What can hang from each mark:
K_712: K_961
K_713: K_79 K_916 K_961
K_79: K_713
K_961: K_712 K_713
K_930: K_587 K_713
K_587: K_930
K_916: K_713 K_965
K_965: K_916

Each row was made from one small tree. Brackets hold a mark, then the marks that hang from it, in the order of their numbers. Every link used is in the known rows. Write each row's tree.
Known rows:
[K_587 K_930]: .06 -.34 .09 -.11 .55 -.11 .17 .06 -.03 .03 -.15 .19 -.14 .18 .44 .02
 -.10 -.04 -.11
[K_965 [K_916 [K_713 [K_961 K_712]]]]: -.04 .26 -.11 .01 -.41 .03 -.14 .16 -.23 -.11 -.14 .19 -.03 .00 .27 .26
 -.09 -.11 -.07
[K_961 K_712 [K_713 K_79 K_916]]: -.03 .01 .12 .05 -.24 .02 .07 -.16 .10 .11 .18 -.06 .13 .28 -.12 .00
 -.04 -.10 -.03
[K_930 [K_713 K_79 K_916 K_961]]: -.01 .12 -.12 .09 -.12 .01 .03 .13 .01 .03 .02 .09 -.02 -.04 -.17 .10
 .04 .07 .09
[K_713 K_79 [K_916 K_965] [K_961 K_712]]: .00 -.12 -.08 .02 -.26 .10 -.25 -.23 .10 -.13 .11 -.12 -.02 .04 -.24
 -.01 -.01 .05 -.15
[K_79 [K_713 [K_916 K_965] K_961]]: -.14 -.06 .03 -.08 .29 .19 -.21 -.38 -.05 -.13 -.02 -.14 .04 -.26 -.13
 -.13 .15 .07 .08
[K_712 [K_961 K_713]]: .00 .10 .31 -.04 .14 -.06 .19 .05 -.08 .13 .08 .00 .14 .04 .23 -.08 .07
 -.06 -.12
[K_916 K_713 K_965]: .12 -.08 .00 -.15 .21 -.18 .00 .24 -.17 -.14 -.12 .07 -.04 -.20 .02 -.10
 -.05 -.07 .04
[K_587 [K_930 K_713]]: .06 -.13 -.08 -.05 .57 -.17 .23 .31 -.03 .20 -.18 .05 -.15 -.01 .31 .04
 -.17 -.05 .13
[K_916 [K_713 K_79 K_961] K_965]: .15 .02 -.05 -.07 -.33 -.10 -.12 .13 -.02 -.17 -.09 -.02 -.08 -.08 -.20
 .03 -.03 .06 -.09
[K_965 K_916]: .00 .12 .18 -.23 .05 -.10 .06 .33 -.16 -.13 -.07 .06 -.10 .04 .62 -.02
 -.04 -.07 -.24
[K_712 [K_961 [K_713 K_79]]]: .06 .09 .32 -.07 -.12 -.09 .23 .12 .10 .09 .14 -.13 .11 .17 .19 -.10 .02
 .02 -.28
[K_712 K_961]: .04 -.07 .23 -.10 .38 -.03 .13 .12 -.08 -.10 .04 .26 .00 -.03 .45 -.07
 .05 .02 -.21
[K_79 [K_713 K_916 [K_961 K_712]]]: -.21 .04 -.02 .09 .23 .27 -.19 -.57 -.07 -.08 .03 .20 .06 -.05 .09 .11
 .05 .03 .12
[K_961 [K_713 K_79]]: .08 .12 .31 -.11 -.20 -.19 .17 .02 .01 .07 .06 -.07 .01 .25 .09 -.05
 -.03 -.01 -.12
[K_587 [K_930 [K_713 K_916 K_961]]]: -.06 -.16 -.26 .12 .40 .08 .09 .09 -.02 .19 -.14 .10 -.04 -.04 -.05 .16
 -.03 -.02 .20
[K_587 [K_930 [K_713 K_79 K_916 K_961]]]: -.01 -.17 -.25 .11 .11 .06 .13 .14 .15 .17 -.08 -.01 -.06 .08 -.14 .12
 -.07 .04 .07
[K_930 K_587 [K_713 K_916 K_961]]: -.04 .05 -.07 .20 .11 -.02 .12 .02 -.05 .06 -.07 .29 -.07 -.11 -.01 -.06
 .20 .06 .35
[K_79 K_713]: -.07 .03 .25 -.15 .51 -.02 .05 -.20 -.11 -.12 -.06 .14 -.03 -.06 .47
 -.08 .00 .05 .02
[K_713 K_79 K_916 K_961]: -.01 -.06 .06 .02 -.19 .07 -.03 -.10 .03 -.18 .06 .23 -.03 .17 -.06 .09
 .10 .07 -.14

Write each row's tree:
.04 -.10 .13 -.11 -.14 -.05 .04 .07 .12 .05 .13 -.38 .12 .06 -.27 -.21
 .05 -.06 -.07 : [K_961 [K_713 K_79 [K_916 K_965]]]
.02 .23 -.11 .00 -.66 .01 -.10 .21 -.06 -.15 -.07 .07 -.05 .11 .18 .23
 -.13 -.05 -.23 : [K_965 [K_916 [K_713 K_79 [K_961 K_712]]]]
-.02 -.01 .21 .02 -.07 .09 .23 .04 .14 .09 .21 -.07 .23 .14 -.06 -.11
 .09 -.05 -.20 : [K_712 [K_961 [K_713 K_79 K_916]]]
.01 -.12 .15 -.06 -.06 .08 .09 .11 .19 .10 .22 -.41 .22 -.02 -.25 -.26
 .09 -.03 -.21 : [K_712 [K_961 [K_713 K_79 [K_916 K_965]]]]
.12 .04 -.14 .00 -.42 -.06 -.22 .00 .00 -.15 -.06 -.04 -.05 -.04 -.22
 .08 -.11 .03 -.08 : [K_916 [K_713 K_79 [K_961 K_712]] K_965]
-.03 -.27 -.21 .03 .66 -.01 .22 .25 .02 .20 -.11 .13 -.03 -.03 .08 .04
 -.09 -.11 .20 : [K_587 [K_930 [K_713 K_916]]]
.06 -.01 -.11 .09 -.17 -.07 .03 .10 .18 .02 -.01 -.17 -.10 -.15 -.24
 -.25 .15 .15 .19 : [K_930 K_587 [K_713 K_79 [K_916 K_965] K_961]]
-.17 -.03 -.07 .01 .19 .26 -.32 -.53 -.01 -.08 .03 -.16 .05 -.20 -.11
 -.05 .06 .04 .10 : [K_79 [K_713 [K_916 K_965] [K_961 K_712]]]
.18 -.11 .01 -.15 -.05 -.18 .02 .33 .01 -.17 -.05 -.04 -.06 -.09 -.04
 -.11 -.09 -.01 -.09 : [K_916 [K_713 K_79] K_965]
.01 .13 -.07 .11 -.15 -.04 -.12 -.12 -.21 -.10 -.12 .45 -.02 .00 .05 .27
 -.05 -.04 .09 : [K_916 [K_713 [K_961 K_712]]]
.02 .22 -.02 .19 -.04 -.14 .03 -.12 -.06 .09 -.10 .24 -.16 -.03 .22 .00
 .03 .10 .30 : [K_930 K_587 [K_713 [K_961 K_712]]]
-.05 .06 -.26 .08 .05 .05 -.23 -.03 -.06 .08 .01 -.15 .01 -.27 -.28 .03
 -.01 -.03 .25 : [K_930 [K_713 [K_916 K_965] [K_961 K_712]]]
-.07 -.01 .18 .04 .23 .10 .20 .00 -.04 .13 .14 .05 .24 .01 .01 -.07 .15
 -.10 -.03 : [K_712 [K_961 [K_713 K_916]]]
.08 .11 -.07 .11 -.43 -.05 -.09 -.07 -.05 -.13 -.05 .29 -.06 .14 -.02
 .25 -.12 .02 -.04 : [K_916 [K_713 K_79 [K_961 K_712]]]
.01 -.07 .06 -.04 -.23 .01 -.06 -.11 .14 .10 .18 -.40 .13 .12 -.30 -.16
 -.06 -.09 -.07 : [K_961 K_712 [K_713 K_79 [K_916 K_965]]]
-.04 -.15 -.32 .19 .03 .12 .03 -.04 .18 .18 -.03 -.02 -.05 .15 -.16 .20
 -.16 .00 .08 : [K_587 [K_930 [K_713 K_79 K_916 [K_961 K_712]]]]
.03 -.14 .00 -.05 -.17 .06 -.16 -.06 .08 -.17 .06 -.11 -.04 -.01 -.22
 -.07 .10 .08 -.16 : [K_713 K_79 [K_916 K_965] K_961]
.04 -.03 -.20 .11 -.03 -.04 .02 .01 .13 .17 -.10 -.07 -.15 .17 .07 .19
 -.23 .06 -.01 : [K_587 [K_930 [K_713 K_79 [K_961 K_712]]]]
-.20 .04 .07 .03 .30 .22 -.09 -.42 -.09 -.12 -.02 .21 .05 -.10 .10 .04
 .15 .07 .11 : [K_79 [K_713 K_916 K_961]]
.08 .22 .00 -.01 -.18 -.16 .03 .15 -.02 .01 -.05 .05 -.12 .00 .05 .10
 -.02 .14 .04 : [K_930 [K_713 K_79 K_961]]
.00 .07 -.27 .06 -.24 .06 -.19 .02 .11 .05 .08 -.27 .00 -.14 -.34 .00
 -.06 .04 .09 : [K_930 [K_713 K_79 [K_916 K_965] [K_961 K_712]]]
-.03 -.06 .11 -.11 .13 -.04 .01 .01 -.06 .12 .06 -.26 .13 -.08 -.25 -.18
 .09 -.13 .07 : [K_961 [K_713 [K_916 K_965]]]
.03 .06 -.07 .19 -.19 -.03 .14 .05 .13 .02 -.02 .17 -.08 .02 -.06 -.07
 .15 .14 .20 : [K_930 K_587 [K_713 K_79 K_916 K_961]]
-.11 -.15 .07 -.16 .56 .11 -.09 -.21 .00 -.12 .03 -.14 .05 -.25 .05 -.24
 .08 -.01 .06 : [K_79 [K_713 [K_916 K_965]]]
-.05 -.05 .05 -.05 .07 .01 -.09 -.15 -.02 .13 .11 -.26 .15 -.03 -.26
 -.12 .01 -.15 .09 : [K_961 K_712 [K_713 [K_916 K_965]]]
.04 .23 -.01 -.06 -.58 -.03 -.02 .39 -.09 -.17 -.12 .07 -.06 .07 .22 .18
 -.06 -.01 -.25 : [K_965 [K_916 [K_713 K_79 K_961]]]
